Known rows, with every step that occurs:
t/q/h/a/w/r: [-2.692 -2.499 -0.200 -0.311 -2.355  6.095  0.847 -4.944 -4.457 -0.874
  2.160 -0.470 -4.469 -3.824 -2.117 -0.409  7.709  0.879  1.338  3.531]
q/w: [ 0.032 -1.201  0.014  0.035  2.031  3.248  4.559  0.521 -2.981 -2.604
  0.357 -0.541 -0.562 -0.340  1.746  0.545  1.541 -0.593  0.704  0.839]
m/t/q/h/a/w: [-5.253 -2.324 -0.179 -1.547 -1.737  4.507 -0.898 -3.015 -4.831  0.569
  2.534  0.902 -2.789 -2.937 -2.232 -1.142  6.352  4.230  4.829  0.911]
h/a/w/r/t/m: [-1.127 -0.706  0.551 -2.677 -3.684  5.554  4.142 -3.033  0.164 -0.820
  1.048 -0.857 -2.070 -1.441 -2.647  2.447  3.162 -2.761 -0.689  1.328]
t/q/w/r/h/a: [-2.870 -2.688  2.348 -1.407 -1.874  7.845  6.248 -0.148 -2.940 -2.676
 -0.327 -4.403 -2.462 -0.764  2.185  1.886  3.285 -1.663  2.737  3.673]
q/t: [-1.788 -1.005 -2.422 -1.222 -2.673 -1.641  0.401 -3.355 -2.688 -3.286
  0.565 -1.414  0.792  1.111 -0.408 -2.629  1.000  0.521  1.503  1.126]
m/t/q/w: [-2.057 -2.635  0.643 -1.114  1.479  5.978  3.916 -1.742 -5.276 -1.501
  1.245 -2.920 -0.268 -1.284  2.688  3.306  3.393 -0.076  2.347  2.146]
t/q/w/r/h: [ 0.367 -3.131  0.821 -1.801 -0.345  6.746  5.367 -1.371 -2.609 -2.542
 -0.702 -4.169 -1.936  0.701  2.675  2.984  0.683 -4.275  2.024  6.263]
a/t/m: [-3.157  0.534 -1.226 -1.745 -2.958  1.836 -0.418 -3.348 -1.875  1.420
  1.438 -0.277  2.269 -2.475 -3.459 -1.024  2.290 -2.696 -1.592 -2.171]
a/t: [-4.569 -1.038 -0.250  0.175 -1.697 -0.065 -3.066 -3.549 -1.564  1.672
  0.356 -0.001  1.727 -0.702 -1.610 -0.513  2.222 -1.573 -1.365 -0.514]
a/w: [-1.258 -0.618  0.311 -0.593  1.039  1.536 -1.319 -0.832 -1.545  0.212
  0.657  2.333 -2.084 -2.337 -1.159 -0.335  3.344  2.331  3.606  2.256]
h/a/t/m: [-5.135  0.414 -0.511 -1.712 -3.812  3.651  0.675 -2.577 -2.526  0.958
  1.557 -1.028  1.186 -3.051 -3.184 -1.708  3.892 -1.394 -1.401 -3.064]
h/a: [-2.986 -0.287  1.590 -0.001 -1.695  2.609  1.543  0.682 -0.874 -0.721
  0.021 -1.225 -1.336 -1.042 -0.233 -0.830  2.428  1.710  0.830 -1.975]
w/r/h/a/t: [-6.373 -2.111  1.540 -0.573 -3.512  4.308 -1.275 -3.470 -1.695 -0.052
  0.554 -3.162 -1.051 -0.167 -1.614  0.012  3.093 -1.984  0.154  1.164]
h/a/t/q: [-7.639 -3.452  1.367 -0.188 -3.365  3.442  0.489 -2.829 -4.271  2.219
  0.185 -1.658  1.618 -4.324  0.401  1.109  5.846 -0.901  0.167  0.503]
h/a/t: [-7.376 -1.174  0.743  0.395 -2.757  2.047 -1.727 -3.202 -2.152  1.222
  0.557 -0.681  0.465 -1.841 -1.970 -1.074  4.136  0.133 -0.941 -1.826]
h/a/w/r/t/q: [-3.762 -4.254  2.227 -0.901 -3.244  5.691  3.744 -2.858 -1.719  0.861
 -0.573 -1.585 -1.420 -2.334  1.222  5.548  5.437 -2.177  0.979  4.788]
m/t/q/w/r/h: [ 0.167 -3.014  1.453 -2.093 -0.164  7.238  3.425 -2.486 -2.971 -2.721
  0.293 -5.503 -2.655  1.319  2.251  4.407  0.691 -3.099  2.951  6.181]
a/w/r: [ 0.088 -0.862  0.145 -0.106 -0.470  4.008 -0.838 -3.823 -1.829 -1.254
  1.073 -0.113 -4.118 -2.491 -1.819  1.252  5.018  0.061  1.333  3.873]
a/t/q/w: [-4.627 -3.672  0.147 -0.118  0.322  5.055  4.569 -2.461 -5.874 -0.180
  0.479 -1.342  1.561 -2.844  1.972  1.552  4.991 -2.043  0.591  1.936]

Rows:
[-1.880 -4.014  0.712 -0.797  0.380  4.979  8.252 -0.221 -3.176 -0.841
 -0.518 -1.349  0.987 -0.268  3.572  4.518  2.503 -2.925  1.091  3.446] => r/t/q/w
[-0.771  0.619 -3.517 -3.138 -3.943  0.754  2.546 -2.950 -2.709 -2.687
  1.787 -1.413  1.484 -0.979 -2.449 -2.772  1.427 -0.865  0.313 -0.810] => q/t/m
[-2.580 -2.015  1.436 -1.522 -1.175  3.128 -0.954 -2.485 -2.975  1.207
  0.951 -3.096  0.375 -1.300  1.361  3.497  2.311  0.470  1.830  2.015] => m/t/q
[-6.851 -4.062  1.574 -0.961 -4.208  5.895  0.951 -3.970 -3.716  1.334
 -0.226 -3.596  0.100 -2.973  0.810  2.007  5.485 -2.853  0.339  3.294] => w/r/h/a/t/q
[ 1.116 -1.366 -0.245  0.459  0.690  5.374  4.138 -3.105 -2.863 -3.446
  0.922 -2.672 -3.256 -0.655  0.760  1.690  3.204 -2.271 -1.262  2.398] => q/w/r
[-1.877 -3.849  0.634 -1.370 -1.149  6.644  3.532 -3.081 -3.466 -1.988
 -0.504 -4.388 -1.181  0.311  1.623  2.825  2.049 -4.691  1.520  6.076] => a/t/q/w/r/h
[-2.321 -1.003  2.124 -1.191 -1.872  3.444  2.495  2.196  0.065 -1.194
 -0.718 -2.226 -1.076  1.141  0.795 -0.165 -0.096  0.362  2.922  0.928] => r/h/a
[-1.664 -0.939  2.140 -1.109 -2.139  5.447  2.218 -0.302 -0.139 -2.319
 -0.276 -3.842 -2.984  0.681  0.450  0.441  1.136 -1.145  1.556  2.562] => w/r/h/a
[-2.720 -3.315  0.098  0.109 -1.158  6.628  3.529 -5.189 -5.463 -1.840
  0.991 -3.449 -1.504 -2.753  1.023  2.790  6.535 -3.757 -1.403  3.633] => a/t/q/w/r
[ 0.912 -1.149 -0.560 -2.038 -2.119  5.027  6.645 -2.744 -0.111 -1.774
  0.945 -2.169 -0.355  0.087 -1.379  3.513  0.868 -4.879 -2.326  1.524] => q/w/r/t/m
[-2.301 -3.742  1.314 -1.193 -2.147  1.928  3.886 -1.030 -0.275  1.548
 -1.536 -1.089  1.918 -0.300  2.489  4.981  0.850 -3.037 -0.389  3.437] => r/t/q
[-4.812 -2.659 -0.545 -0.810 -1.776  3.838  1.088 -1.786 -4.716  0.829
  1.723  2.097 -2.280 -3.685 -1.886 -2.262  6.641  3.484  3.855  1.370] => t/q/h/a/w
[ 0.877 -1.372  0.988 -1.898 -0.289  4.386  0.385 -1.675 -0.246 -1.715
 -0.583 -1.442 -3.530  0.331 -0.179  1.493  0.324 -1.794  3.551  6.188] => a/w/r/h
[-2.017 -2.235  1.840 -0.557 -1.979  4.018  2.157 -3.016  0.813 -0.592
  0.074 -0.879 -3.018  0.399 -0.788  4.177  3.195 -1.419  0.237  3.363] => h/a/w/r/t
[-2.154 -4.239  1.343 -1.248 -2.179  4.566  3.237 -3.909 -1.403  1.076
 -0.588 -1.079 -1.092 -1.875  1.665  5.800  4.398 -2.946  0.764  5.868] => a/w/r/t/q
[-1.949 -1.497  2.211 -1.063 -1.183  7.068  5.218  0.482 -1.571 -3.763
 -0.130 -3.908 -3.106  0.615  1.360  0.745  2.158 -1.119  2.161  2.747] => q/w/r/h/a
[-1.117 -4.456 -2.269 -1.248 -3.725  1.682  3.006 -4.714 -2.429  1.323
  1.167 -0.177  0.167  0.685 -0.717  1.161  1.576 -2.503 -2.291  3.027] => w/r/t/q/h
[-4.845 -3.264  0.210 -1.334 -2.382  3.982  2.155 -2.149 -3.200  0.829
  1.213  2.208 -1.748 -2.217 -1.750 -0.220  5.252  2.356  3.629  2.232] => r/t/q/h/a/w
[-3.395 -1.044  2.425 -1.660 -0.158  4.603  0.596  0.866 -1.673 -0.564
  0.124  0.846 -2.915 -1.546 -0.774 -0.433  3.274  2.253  6.128  2.555] => r/h/a/w
[-0.595 -2.398  0.515 -0.463  0.005  7.024  3.179 -4.681 -4.911 -2.527
  1.687 -4.655 -2.970 -1.641  1.598  4.057  4.888 -2.177 -0.118  3.896] => m/t/q/w/r
[-4.152 -3.342  0.689  0.278 -1.634  7.947  4.321 -4.539 -5.846 -1.987
  1.312 -3.964 -2.031 -3.433  0.834  2.282  7.527 -2.885 -1.048  2.642] => h/a/t/q/w/r
[-1.684 -2.929 -2.938 -0.734 -2.292  0.774  1.495 -2.700 -4.020  1.894
  1.816  0.586  0.919 -1.074 -0.883 -2.047  1.834 -0.066 -0.726  1.002] => t/q/h
[-6.394 -2.575  1.288 -0.527 -2.333  5.958  1.232 -3.452 -3.373 -1.260
  0.587 -3.774 -1.000 -0.567 -0.452  0.226  4.035 -2.240  0.639  1.515] => q/w/r/h/a/t
